Each row was made from one small tree. The marks that hang from a mark follow it in brackets, in alphabetical order. Every link used is in the known rows. Write each row's tree.
Known rows
vubi(rukirub): [-0.71  0.89 -0.71 -0.31 -0.41  0.04 -0.39 -0.97  0.41  0.46 -0.32  0.20
  0.08  0.25 -1.02  0.30 -0.02 -0.38  2.88 -0.37 -0.16 -0.65 -0.33 -2.05
  0.76  0.08  0.33 -0.91 -0.80]
diduso(vidokag zokug): [ 0.46 -1.04  0.82 -0.50 -1.42 -1.22  0.10  2.62  0.98  2.57  0.59  1.56
  0.49  0.71  0.70  0.81 -0.33  1.12  1.56 -1.21  0.41  1.13  0.95  0.16
 -1.04 -0.70 -1.39 -2.23  0.12]
sisan(kamov limadu rudupem): [-3.84  0.06  2.44 -0.18 -0.63 -0.79  0.35 -2.00  0.90  0.54 -1.63 -0.65
 -0.36 -0.08 -1.44 -0.34  1.72  0.74  1.04 -2.03 -1.03 -0.69 -0.18 -0.83
  1.22  0.88 -0.79  1.76 -0.63]
nagosap(fezez rukirub(vubi) zevore): [ 1.31  1.50 -3.11 -0.32  0.49  1.43  1.69 -0.74  1.07 -0.73  1.66 -0.71
 -1.81 -0.58  1.01 -2.50 -1.35  1.14  2.91 -0.58 -0.16 -0.56  2.40  0.46
 -0.17 -1.61 -1.90  2.84 -1.20]
rudupem(sisan(kamov limadu(vidokag))): [-3.87 -1.63  0.50 -0.57 -0.92  0.56  0.74 -1.92  1.18  2.39 -0.42 -1.01
 -0.32 -0.46  0.51 -1.75  2.00  1.05 -0.26 -1.25 -1.38 -0.55 -0.64  1.14
  2.00  0.67 -0.29 -0.84 -0.63]
zokug(diduso(vidokag(limadu(nagosap(fezez rukirub) sisan)))): [ 2.52 -4.16 -1.31  0.70 -1.15  0.42  0.37 -2.50 -4.45  3.40  2.08 -2.47
 -0.46 -0.10  1.95 -1.73 -2.10  0.69  5.10 -0.49  0.86 -0.79  1.55  1.14
 -2.22 -1.04 -3.32 -0.57 -0.08]
diduso(vidokag(limadu(nagosap(zevore) sisan(rudupem))) zokug): [ 1.18 -3.37  2.77  0.21 -2.45  1.07  0.47  0.08 -1.21  4.57 -0.64 -0.23
 -0.63  0.04 -0.84 -1.55 -0.93  1.69  2.13 -2.71  1.40  0.91  1.89 -0.27
 -1.98 -0.85 -2.79 -5.39  1.23]
kamov(sisan(limadu(nagosap(fezez zevore) vidokag))): [ 0.52 -2.76  0.40 -0.38  0.53  2.14  1.52 -2.75 -0.75  2.31 -0.80 -0.11
 -0.05 -0.64  1.42 -3.95  1.06  0.75  2.67 -1.65  0.36  0.03  1.76  2.74
  0.30 -1.16 -1.82  1.12  1.11]
nibe(sisan(kamov limadu(nagosap vidokag) rudupem)): [-3.07 -2.75  3.07 -0.13 -0.75  0.39  0.62 -3.40 -0.44  2.77 -2.56 -0.12
 -0.68 -0.69 -0.50 -2.10  2.31  0.71  1.79 -2.85  0.69 -0.98 -0.29  0.80
  3.30  0.97 -1.48 -3.34  1.19]
rudupem(sisan(kamov limadu)): [-3.75 -0.15  1.19 -0.07 -0.57  0.08  0.20 -1.74  0.57  0.74 -0.17 -1.10
 -1.41 -0.11  0.01 -1.32  1.54  0.30  1.01 -0.76 -1.19 -0.39 -0.99 -0.11
  1.57  0.82 -0.38  0.39 -0.74]
fezez(sisan(limadu(nagosap(rukirub(vubi) zevore) vidokag) rudupem)): [-1.38 -1.00 -1.25 -0.09 -1.15  1.60  2.44 -3.78  0.30  1.20 -1.38 -2.35
 -0.55  0.29 -0.03 -3.90  0.76  1.28  0.41 -2.17  0.15 -1.75  1.24  2.63
 -0.63 -0.57 -2.47  2.27  0.54]
nagosap(rukirub zevore): [ 2.16 -0.08 -1.70 -0.53 -0.60  0.59  1.43 -1.74  0.49 -0.38  1.31 -0.72
 -0.72 -0.41 -0.27 -1.32 -0.61  0.24  2.57 -0.64  0.39 -0.52  1.64  0.43
 -0.20 -0.92 -0.70  2.62 -0.96]
kamov(sisan(limadu(nagosap(zevore) vidokag) rudupem)): [-1.07 -2.98  2.15 -0.87 -0.51  2.00  1.26 -3.71 -0.53  1.53 -2.03 -0.55
  0.36 -0.59 -1.18 -3.13  1.62  0.94  0.62 -2.39  0.30 -0.43  1.09  1.66
  0.13 -0.27 -1.60 -0.31  1.78]
fezez(nagosap(zevore)): [ 1.51  1.24 -0.76  0.23  0.39  0.19  0.49 -1.48  0.32  0.09  0.56  0.70
 -0.61 -0.07  0.27 -1.62 -1.15 -0.95  2.25 -0.59  0.63 -0.45  1.12  0.86
 -1.00 -0.59 -0.28  0.89  0.47]
limadu(nagosap(fezez rukirub zevore) sisan(kamov rudupem) vidokag): [ 0.16 -3.77 -0.88  0.09 -1.38  2.13  1.88 -3.74 -0.44  1.00 -1.37 -1.11
 -1.35 -2.44  0.57 -3.79  0.02  2.08  5.26 -2.78  0.18 -1.31  1.63  0.40
  2.31 -1.07 -3.14 -1.47  0.24]
rudupem(sisan(kamov limadu(nagosap(fezez) vidokag))): [-2.82 -2.17 -0.07  0.03 -0.14  1.04  0.52 -2.91 -0.91  2.19 -0.96 -0.73
 -0.96 -0.77  2.17 -2.65  1.10  0.36  3.55 -1.57 -1.13 -0.44 -0.09  2.13
  2.26  0.35 -1.55 -2.22  0.32]
nagosap(fezez(sisan(kamov)) limadu(vidokag) rukirub(vubi) zevore): [-0.68  0.09 -3.41  0.23  0.42  2.11  3.65 -1.23  2.19  1.47  0.84 -2.47
 -1.05 -0.40  2.92 -4.97  0.48  3.38  1.69 -1.82 -0.64 -1.36 -0.64  2.20
  1.66 -2.00 -2.70  7.25 -2.00]
diduso(vidokag(limadu(nagosap))): [ 1.56 -0.81  0.94 -0.08 -0.71  0.52 -0.65 -0.57 -2.44  3.64  0.36 -0.25
  0.00  0.42  0.25  0.36 -0.93  0.05  1.49 -0.56  0.51  0.80  0.52  1.70
 -2.32 -0.05 -0.23 -3.67  0.78]
rudupem(sisan): [-1.04 -0.15 -0.60 -0.24 -0.11  0.85 -0.20 -0.47 -0.33 -0.42  0.65 -0.72
 -1.01 -0.41  0.22 -0.88 -0.01 -0.12  0.88  0.35 -0.44 -0.31 -0.90  0.02
  0.77  0.47 -0.33 -1.12 -0.01]
rudupem(sisan(limadu(nagosap(rukirub)))): [-0.38 -1.17 -1.47 -0.08 -0.84  0.37  0.28 -3.23 -2.51 -0.09  0.35 -1.66
 -1.18  0.31  0.58 -1.55  0.02 -1.24  4.55 -0.37  0.13 -1.00  0.01  1.39
  0.49  0.26 -1.15  0.08  0.12]
vidokag(limadu(sisan)): [ 0.24 -1.76  0.55  0.95 -0.95  1.35  0.05  0.66 -1.18  2.68 -0.10 -1.69
 -0.28 -0.07 -0.35 -1.13 -0.16  0.72 -1.30  0.28  0.58 -0.13 -0.16 -0.65
 -0.50 -0.21 -0.24 -1.37 -0.50]
nagosap(fezez limadu(sisan(kamov rudupem) vidokag) rukirub zevore): [-0.35 -3.20 -1.66 -0.21 -0.70  1.65  3.11 -2.41  1.01  1.44  0.36 -2.18
 -0.31 -1.91  0.71 -4.29  0.60  3.25  4.28 -3.23 -0.46 -1.50  0.36  0.19
  2.96 -1.68 -3.16  4.58 -2.08]
limadu(nagosap(fezez rukirub(vubi) zevore) sisan(kamov) vidokag): [-0.09 -2.78 -1.84  0.36 -0.72  2.98  2.14 -2.03  0.29  1.27 -0.49 -0.73
 -2.08 -1.69  1.79 -4.27 -0.40  2.90  1.70 -1.65 -0.01 -0.62  1.60  1.09
  1.86 -1.88 -2.49 -3.03  0.38]
sisan(kamov limadu(nagosap vidokag) rudupem): [-3.39 -2.09  2.13 -0.24 -0.96  0.15  0.44 -3.32 -0.30  2.02 -2.76 -0.50
  0.39 -0.31 -0.61 -0.96  1.72  0.77  0.64 -2.63 -0.75 -0.60  0.10  1.09
  1.20  0.77 -0.95 -2.38  0.96]
sisan(kamov limadu(nagosap) rudupem): [-3.33 -0.74  2.82  0.14 -0.53 -0.31 -0.04 -3.25 -1.01  0.33 -2.54 -0.56
 -0.73  0.07 -1.05 -0.50  1.29  0.09  1.75 -2.18 -0.50 -0.43 -0.20 -0.18
  0.93  0.86 -0.99 -1.22  0.94]
kamov(sisan(limadu(nagosap))): [-0.71 -1.74  1.84  0.13  0.10  0.91 -0.06 -1.72 -2.12  0.46 -1.48 -0.26
 -0.26  0.39 -0.03 -1.60  1.17 -0.19  1.07 -0.36  0.82  0.00 -0.56  0.84
 -0.01 -0.17 -0.60  0.07  1.52]
zevore(nagosap(fezez(sisan(limadu)))): [-0.78  1.35  0.07  0.66  1.25 -0.48  1.10 -2.74 -1.33  1.35 -0.75 -1.79
 -1.43  0.18  1.29 -2.08  0.28 -1.08  4.19 -0.19 -0.49 -0.99  0.29  1.89
 -0.51  0.33 -1.96  5.23 -1.28]

Which tree is each row?
[-2.42 -0.95  2.08 -0.48 -0.19  0.48  0.29 -1.29 -0.26 -0.03 -1.44 -0.78
  0.08 -0.06 -1.65 -1.38  1.74  0.62  1.10 -1.01 -0.03 -0.80 -0.51 -0.66
  0.39  0.43 -1.21  3.21  0.17]  kamov(sisan(limadu rudupem))
[-0.40 -1.66  0.63  0.69  0.72  1.22  2.05 -0.74  0.85  0.97  0.79 -1.41
 -1.24 -1.03  1.35 -3.73  0.42  2.37  1.54 -1.93 -0.29  0.01 -0.51 -0.32
  2.01 -1.62 -1.92  3.69 -1.42]  nagosap(fezez limadu(sisan(kamov)) zevore)
[ 0.47  1.39 -0.90  0.67  1.35  0.34  0.77 -2.10 -1.53  0.34 -0.76 -1.22
 -1.85 -0.52  1.49 -1.74 -0.65 -0.63  4.15  0.42 -0.15 -0.89 -0.29  1.39
 -0.31  0.18 -1.93  3.22 -0.72]  zevore(nagosap(fezez(sisan)))
[ 1.60  2.15 -3.34  0.04  0.84  0.77  1.89 -1.12  0.25 -0.63  2.12 -0.93
 -0.86  0.68  0.96 -2.78 -1.61  0.50  2.12 -1.00  0.33 -1.19  0.21  1.22
 -0.78 -1.94 -1.24  4.54 -1.07]  fezez(nagosap(limadu rukirub(vubi) zevore))
[-1.89 -0.94 -1.40 -0.10 -1.06  0.61  3.11 -4.03  2.04  2.02 -0.85 -2.26
 -0.64 -0.97  0.93 -4.26  1.56  1.78  5.34 -2.84 -0.69 -2.17  1.30  1.74
  1.77 -0.35 -3.11  7.85 -1.97]  nagosap(fezez(sisan(kamov limadu(vidokag) rudupem)) rukirub zevore)
[-1.47 -2.52 -2.26 -0.29 -0.96  1.65  2.11 -0.04  0.24  0.70  0.15 -2.45
  0.61 -0.51 -0.19 -2.64  0.34  3.09 -1.35 -1.68 -0.35 -1.71 -0.95  0.17
  1.28 -1.27 -2.07  1.05 -1.08]  nagosap(limadu(sisan(rudupem) vidokag) rukirub(vubi))
[-2.50 -3.24 -0.54  0.19 -1.79  2.21  1.05 -1.82 -0.45  0.45 -2.35 -1.15
 -1.22 -1.37 -0.36 -2.23  0.36  2.93 -0.23 -1.71 -0.11 -1.41 -0.26 -0.29
  2.13 -0.49 -2.02 -5.24  1.02]  limadu(nagosap(rukirub(vubi)) sisan(kamov rudupem) vidokag)
[-2.09 -0.86  2.23  0.39 -0.26 -0.31  0.00 -2.48 -0.91  1.01 -1.57 -0.13
 -0.82  0.43  0.20 -0.55  1.11 -0.20  0.96 -1.30 -0.19  0.15 -0.16  0.59
  0.69  0.37 -0.23 -1.36  0.76]  sisan(kamov limadu(nagosap))
[-2.21 -2.28  1.47  0.01 -0.64  0.17  0.55 -2.49 -0.31  2.58 -1.86 -0.15
  0.29  0.11  0.72 -1.00  1.62  0.53 -0.09 -1.79 -0.37  0.00  0.13  1.77
  1.03  0.19 -0.15 -2.70  0.93]  sisan(kamov limadu(nagosap vidokag))
[ 1.50 -0.77 -0.52 -0.19 -0.66  0.25  1.36 -3.74 -1.21  0.52  0.38 -0.96
 -0.71  0.40 -0.05 -1.80 -0.21 -0.86  3.43 -1.43  0.60 -0.42  2.09  1.67
 -0.73 -0.77 -0.99  1.90  0.11]  sisan(limadu(nagosap(rukirub zevore)))
[-0.91 -2.38 -1.29 -0.26 -0.01  1.07  2.34 -3.26 -1.40  1.39 -0.68 -2.42
 -1.00 -2.11  0.48 -2.73  0.17  2.19  5.50 -2.41 -0.92 -1.87 -0.50  0.32
  2.82 -0.78 -3.19  2.41 -2.36]  zevore(nagosap(fezez limadu(sisan(kamov rudupem) vidokag) rukirub))
[-0.22 -2.51  1.54  1.04 -1.16  1.57 -0.45 -1.47 -3.09  1.95 -1.91 -1.72
 -0.62 -0.35 -1.20 -1.18 -0.48  0.28  0.51 -0.84  0.76 -0.55 -0.28 -0.82
 -0.53  0.30 -1.16 -4.07  1.17]  vidokag(limadu(nagosap sisan(rudupem)))
[-1.94 -2.20 -0.71 -0.76 -0.92  2.10  1.11 -2.47 -1.10  0.60 -1.92 -1.17
 -0.07 -0.20 -0.59 -2.48  1.10  1.78  0.84 -1.42  0.11 -1.46  0.27  1.24
  0.43 -0.47 -2.07 -0.44  1.09]  kamov(sisan(limadu(nagosap(rukirub(vubi)) vidokag) rudupem))
[ 1.93 -2.18  1.65 -0.24 -0.48  0.33  0.30 -3.33 -2.58  3.68  1.99 -1.22
 -0.20  0.75  0.17 -0.89 -1.64  0.21  0.23 -1.20  0.47  0.65  2.05  1.88
 -3.96 -0.49 -1.49 -1.99  1.22]  zokug(diduso(vidokag(limadu(nagosap(zevore)))))
[-3.25 -2.47  0.94 -0.20 -0.85  1.00  0.33 -2.98 -0.75  2.16 -1.35 -0.75
 -0.66 -0.37  0.92 -1.86  1.57  0.43  0.53 -1.44 -0.83 -0.32 -0.80  1.77
  1.67  0.70 -0.58 -3.82  0.83]  rudupem(sisan(kamov limadu(nagosap vidokag)))
[ 1.42  1.29 -2.56  0.55 -0.71  0.32  1.52 -3.31 -0.03 -0.99 -0.24 -1.38
 -1.06 -0.23  0.03 -3.06 -0.92 -0.56  5.98 -1.04  1.04 -2.53  0.24  0.74
 -0.38 -0.32 -2.19  6.19 -0.34]  fezez(nagosap(rukirub zevore) sisan(rudupem))
[-0.95 -0.42 -2.24 -0.02  0.51  0.70  2.70 -4.00 -0.96  1.26 -1.10 -2.95
 -1.02 -1.24  1.42 -2.95  0.39  1.60  6.64 -2.09 -0.89 -2.39 -1.60  1.55
  2.15 -0.30 -3.40  6.71 -2.39]  zevore(nagosap(fezez(sisan(kamov rudupem)) limadu(vidokag) rukirub))
[-1.64 -2.04 -1.02 -0.26 -0.91  0.02  1.26 -3.96 -0.99  1.53 -1.76 -0.99
 -0.16 -0.92  0.94 -1.86  0.85  0.67  6.33 -2.76 -0.60 -1.53  1.27  1.37
  1.92 -0.04 -2.50  1.04 -0.37]  sisan(kamov limadu(nagosap(fezez rukirub) vidokag) rudupem)
[-0.24 -0.30 -2.50  0.34 -0.62  0.75  2.89 -3.76  0.94  1.14 -0.42 -2.02
 -0.11 -0.42  1.11 -4.23  0.37  1.47  4.56 -2.72  0.22 -2.68 -1.58  1.75
  1.46 -0.91 -2.37  7.44 -1.14]  fezez(nagosap(limadu(vidokag) rukirub zevore) sisan(kamov rudupem))
[ 0.59 -3.72  2.12  0.70 -0.63  1.07  0.71 -3.33 -2.24  4.11  1.29 -1.67
 -1.57 -0.56  1.36 -2.80 -1.13  1.87  2.20 -1.79  0.22  0.33  1.68  0.63
 -1.69 -0.96 -2.92 -2.20  0.68]  zokug(diduso(vidokag(limadu(nagosap(fezez zevore) sisan(kamov)))))
[ 0.63 -0.94 -1.67  0.10 -0.16  1.84  2.49 -0.10  0.58 -0.06  1.90 -2.16
 -1.02 -0.03  0.13 -3.45 -0.49  2.40 -1.34 -1.01  0.30 -0.65 -0.07  0.03
  0.21 -2.20 -1.54  3.16 -1.33]  nagosap(limadu(sisan) rukirub(vubi) zevore)
[-1.19 -2.75  1.99  1.08 -0.83  1.12 -0.11 -1.18 -1.49  0.32 -1.91 -0.26
 -1.47 -0.76  0.31 -1.35  0.43  1.07 -0.13 -0.63  0.47  0.03 -1.12 -0.63
  1.55 -0.08 -0.56 -4.52  1.51]  limadu(nagosap sisan(kamov))
[ 1.16 -2.72  1.34  0.63 -0.54  1.67  0.63 -1.59 -1.22  0.36 -0.49 -0.39
 -1.12 -0.64 -0.12 -2.48 -0.42  0.27 -0.35 -0.83  0.99  0.33  0.86  0.38
 -0.18 -0.83 -0.79 -3.39  1.73]  limadu(nagosap(zevore) sisan)
[-0.33 -0.91 -0.93  0.26  0.04  0.66  2.50 -1.91  1.62  3.02 -0.03 -1.50
  0.33 -0.04  2.04 -4.10  1.24  0.65  1.61 -1.45 -0.18 -0.80  1.43  3.12
 -0.13 -0.68 -1.89  6.03 -0.93]  nagosap(fezez(sisan(limadu(vidokag))) zevore)
[ 0.38  1.19 -2.82  0.90 -0.75 -0.30  0.69 -2.20 -0.95 -1.11 -0.88 -1.24
 -0.61  0.01  0.42 -1.85 -0.76 -0.81  6.12 -0.37  0.95 -2.85 -1.11  0.37
 -0.06  0.21 -2.04  5.27 -0.28]  fezez(nagosap(rukirub) sisan(rudupem))
[ 3.24 -0.51 -2.28  0.08  0.21  1.02  1.20 -3.00 -1.54 -0.45  0.73 -0.42
 -1.41 -0.80  1.46 -2.25 -1.54 -0.52  6.29 -0.99  0.74 -0.40  2.39  1.38
  0.05 -1.27 -1.95  1.40  0.09]  limadu(nagosap(fezez rukirub zevore))
[ 1.34 -3.43  1.76  0.80 -2.28  0.48 -0.28  1.97 -2.15  5.07 -0.33  0.10
 -0.16  0.78  0.73 -0.42 -0.94  1.19  1.42 -1.15  1.56  1.21  0.51  0.11
 -1.79 -0.93 -1.81 -6.28  1.21]  diduso(vidokag(limadu(nagosap sisan)) zokug)
[ 0.50 -3.44 -0.21 -0.10 -0.35  1.67  2.32 -0.38  0.81  2.37  0.96 -1.44
  1.02 -0.54  0.54 -3.40  0.75  2.15 -2.55 -1.75  0.19 -0.08 -0.17  1.37
  0.72 -1.60 -0.87  1.16 -0.50]  nagosap(limadu(sisan vidokag) zevore)
[ 0.18 -2.38  2.24  1.13 -0.98  2.33  0.61 -2.10 -1.36  2.83 -1.09 -1.32
 -1.91 -0.60 -0.29 -2.52 -0.13  1.26 -0.49 -1.18  0.68  0.45  0.30 -0.31
  0.19 -0.54 -0.59 -3.87  0.83]  vidokag(limadu(nagosap(zevore) sisan(kamov)))
[-2.37 -0.50  2.59  0.01 -0.28  0.22  0.13 -1.44  0.75  0.23 -1.46  0.16
 -1.85 -1.12 -1.16 -1.18  1.35  1.05  2.25 -1.55  0.71 -0.94 -1.13 -1.77
  3.55  0.97 -1.19 -0.94  0.19]  nibe(sisan(kamov rudupem))
